Each row comes from the steps of one path. Every step used is in the known rows, and no mark comes twice. Write the path behind each row, first mark first.
Known rows
kipof/kedu/tuva/vifu/vupo: [ -6.4 -22.4 -13.7  30.9  35.2 -10.0  -9.4 -49.2 -24.3   2.8  -0.9  -5.1
  -2.2  26.6   8.1   3.7  27.2  -1.8 -53.4  20.9  -7.5]
ragurot/noku/gotup: [ -2.3  -9.7 -24.1 -31.6 -24.8   8.0  -7.1 -19.5 -32.0  -5.6  10.3  18.0
 -15.1 -10.6   8.4  -5.7  11.7  16.5 -23.6  -3.2   2.4]
kipof/kedu/gotup/noku: [ 21.4  -1.9  10.8 -14.4  22.9   0.0 -27.4  -3.8 -17.0 -16.7   8.2  -2.5
 -11.7  27.1  -4.9 -12.6  11.1  -1.0 -44.3   1.7  32.4]
noku/gotup/kedu: [ 25.5  10.6 -24.1  10.9  -8.6  -8.8 -27.0  -4.5 -23.8   0.8  26.6 -14.0
 -26.7   7.4  14.1  -3.8   5.7   4.8 -42.6  -5.4  27.3]
ragurot/kedu/vupo/vifu: [ 12.3 -27.4  -4.5  33.8  38.5   2.7 -28.3 -43.8  -7.6  25.7   4.4  14.4
   3.7  11.8  17.5   2.6   5.9 -15.2 -20.6 -12.8  -3.9]
noku/gotup: [ 10.9  -1.8 -22.6 -11.7 -16.6  -7.8 -26.7  -2.9 -20.0   2.0  11.4  -0.1
 -20.2   0.6  10.2  -9.5   7.0   1.2 -22.3  -5.0  11.9]
kedu/kipof: [ -6.5  -3.2 -11.1   8.3  -2.8   9.7 -15.9 -31.6   4.2  -4.4  13.5  21.0
   3.6  23.8   1.8  -0.1   5.6  32.9 -23.7  -3.6   5.8]
gotup/kedu/tuva: [ 16.0  -8.6 -17.9  35.7   0.8   1.1  -9.8 -21.0 -12.8  -0.2  24.6  -0.5
  -9.9  25.4   9.1   7.7   9.3  29.0 -46.7  -2.0  10.7]
noku/gotup/kedu/tuva: [ 16.9  -0.7 -34.1  22.4  -7.4  -8.0 -18.8 -12.7 -30.3   4.2  29.7  -5.5
 -28.3  20.8  11.2   5.9  12.2  16.0 -56.4  -3.3  14.7]
ragurot/kedu/tuva/vifu: [  4.6 -34.2 -22.6  11.6  25.3 -13.5 -18.2 -32.5   1.8   7.7   8.0  34.1
  -0.2  -7.0   2.1  10.4   8.2   2.1 -25.8  -6.4 -24.7]
vifu/tuva/kedu: [  1.1   7.9   2.1 -10.2 -17.7 -12.9  -4.6 -22.0   7.2 -31.2  11.4 -14.5
 -13.1  16.7  29.6   0.7  16.9  11.3 -40.5 -19.2  21.0]
tuva/kedu: [  4.7  -7.5  -6.3  -2.0   9.4  -5.2  -5.1 -15.8   5.4 -20.4  15.4  -4.4
  -2.0  20.8  22.0  -8.4   5.0  20.0 -24.6 -22.5   1.3]
gotup/kedu/kipof: [ 10.0   6.5 -14.2  33.1   7.0   8.6 -13.2 -34.9   3.5  -6.4  28.4   8.9
  -2.6  32.6   6.7   5.1   1.4  34.4 -43.9  -5.2  20.8]
gotup/noku: [ 16.7  -7.3  -7.7 -23.5   5.7   0.9 -29.4   4.8 -14.1 -12.5  10.9   8.2
   0.9  11.6   6.0 -14.0   0.8 -10.0 -19.5  -2.9  25.9]
gotup/kedu/vupo/vifu: [ 26.9 -11.1  -4.1  53.2  38.4  10.2 -19.4 -41.8 -23.8  18.0   6.1  -9.1
   1.8  42.4  23.2   1.3   9.5  -4.9 -33.6   0.3  20.3]
kipof/kedu/tuva/vifu: [  9.3 -22.5  -5.6  11.3  20.4 -12.7 -13.0 -38.7 -15.6  -4.4   1.5  19.2
  -7.4   5.8  -2.1 -10.0  19.5   9.8 -36.5  12.3 -21.4]
noku/gotup/kedu/vupo: [ 32.2  -9.1 -27.5  34.2   9.7  -2.8 -23.3 -11.4 -33.7  24.8  17.8 -22.6
 -23.4  30.0  13.2  -9.4  -1.9  -6.3 -47.0  -1.3  18.7]
tuva/vifu/vupo: [ -4.0 -16.1 -16.6  10.5  32.3  -1.4  -9.9 -27.8 -15.1   0.7  -8.6  -8.2
  11.0  22.5  15.7   6.5  17.2 -14.7 -19.6  16.5  12.2]
vupo/kedu: [ -4.8  -1.8   4.9  21.9  -1.8  -5.7  -6.8  -4.9 -14.8  19.8  22.6   0.6
  -6.8  -6.1   8.6   2.6   2.9  16.4 -22.5 -11.3  25.4]
kipof/kedu/vupo/vifu/tuva: [ 14.2  -2.8  19.5  29.5   7.8  -5.6 -24.6 -54.9 -24.7   4.4  -6.3  -9.0
 -16.6  19.6  20.2  -6.3  29.2 -14.5 -47.1  11.1  16.8]
kipof/kedu: [ 11.6  -5.3   9.9   7.0  -4.5  -5.6 -26.9 -24.4  -8.1  -6.5  13.2   1.9
 -14.1  -5.8   0.9 -16.3  11.5  16.0 -30.9   2.0   2.2]

Write each row's path
[-14.8  -8.3  -6.2  31.6  36.4 -12.0   5.4 -21.9 -28.2  22.9   6.7 -14.7
   6.0   9.9  17.0  15.5  13.3 -14.5 -30.1   6.3  29.6]
tuva/vifu/vupo/kedu
[ 29.4  -3.3 -22.3  38.8  29.2  -1.7 -24.8 -31.7 -43.4  22.1   9.2 -12.1
 -17.7  38.6  24.6  -4.1   9.8 -16.8 -45.3  -2.0  22.0]
noku/gotup/kedu/vupo/vifu
[ 22.4  -9.3 -39.6  13.1  17.1 -16.9 -11.3 -19.0 -33.7   3.7  15.1   7.7
 -21.6  16.9   9.3   3.2  12.4  -1.1 -50.0   3.5   3.4]
noku/gotup/kedu/tuva/vifu
[ -0.9  16.2  10.7  -3.0  16.8  -3.1   1.8 -36.5   0.9 -36.4  -2.2  -8.7
  -6.9  49.7  32.9  23.4  34.4   8.6 -41.1 -19.3  36.4]
vupo/vifu/tuva/kedu/gotup
[-29.5  -2.8 -13.4  40.2  41.0  -7.8   7.4 -45.1 -17.6  23.5  14.1   0.9
  10.0  32.1  11.8  22.8  12.0   3.9 -41.2   5.0  27.7]
tuva/vifu/vupo/kedu/kipof
[ 15.5   2.6 -17.4  12.3  -4.9   8.9  -3.9 -51.9 -53.3   2.5   5.8  -3.4
 -23.5  22.5  30.4   9.4  27.4  -7.7 -60.3   5.3  29.8]
ragurot/noku/gotup/kedu/vupo/vifu/tuva
[-19.3   0.0  -1.6  40.2  11.0  -3.2  -3.1 -16.4 -23.4  25.4  21.4 -26.9
  -1.1  15.6  18.2  16.1  12.8   3.1 -37.6  -2.1  39.8]
vifu/vupo/kedu
[ -3.0  -1.0   8.7  24.5  11.0   1.8   3.4  -0.3 -10.8  16.5  16.0  -5.6
  -7.0  18.3   2.4  17.8   9.2  23.0 -25.8 -10.7  36.3]
vupo/kedu/gotup
[ 24.3   4.0   2.0  46.1  11.8   3.7 -17.7 -44.4 -23.6   5.7   2.3 -16.0
 -11.1  37.8  30.2  12.1  22.3 -14.0 -47.9   2.7  36.7]
gotup/kedu/vupo/vifu/tuva
[ -3.1  13.6   5.7  -7.3   2.7 -13.0  -9.2 -40.1  -3.0 -32.4   3.2  -4.1
  -7.2  24.0  39.9   9.6  29.9   2.0 -37.1 -19.6  24.3]
vupo/vifu/tuva/kedu
[-10.5 -25.9 -26.6  22.9  31.0  -0.2  -2.7 -34.6 -21.3   7.2  -6.2  -0.1
   9.1  36.2  13.8  15.4  22.4  -2.1 -33.5  17.5  -2.3]
kedu/tuva/vifu/vupo
[ 13.5 -28.6 -10.4  20.6  28.5   0.0  -1.5 -26.4  -3.6   5.8   5.7 -12.3
   2.0  42.2  23.4 -14.5  -1.2   8.9 -27.4 -20.5  -3.7]
tuva/kedu/vupo
[ 15.1   1.1 -27.2  -8.9 -17.8   5.0  -7.0 -21.7 -36.2 -10.6  25.0   4.0
 -20.3   1.3  14.3  -2.2   9.7  18.1 -45.2  -2.8  14.0]
ragurot/noku/gotup/kedu
[ 30.9 -19.1  -9.5  47.6  19.1   9.3 -15.2 -20.9 -15.8  20.1  13.4 -16.5
  -4.8  31.7  13.6  -6.6  -2.4   5.3 -33.9  -2.4  17.1]
gotup/kedu/vupo
[-17.8   2.6  -1.9  30.4   3.9  -1.3  -1.6 -29.3  -7.9  17.1  30.5  14.6
  -1.1  12.6   2.5  10.7   3.5  30.7 -31.7 -11.9  21.4]
vupo/kedu/kipof
[  8.0  -6.6 -48.5  32.4  30.8 -13.9 -10.1 -29.8 -43.5   9.2  12.3 -19.4
 -15.6  38.3  19.9  17.1  20.8 -12.7 -66.0  14.5  18.2]
noku/gotup/kedu/tuva/vifu/vupo
[ 16.5  -4.6  -2.4 -21.2  19.0  11.5 -19.1   9.7 -11.7 -14.2   2.4   1.7
   0.1  35.4   1.2  -0.4   4.3  -1.8 -24.8  -4.5  39.4]
kedu/gotup/noku
[-14.8  -6.9  -2.5  33.0  51.4  -1.8  12.7 -17.3 -24.3  24.9  -1.5 -20.9
   6.6  35.6  10.0  30.8  17.6  -5.8 -33.7   5.1  40.2]
tuva/vifu/vupo/kedu/gotup
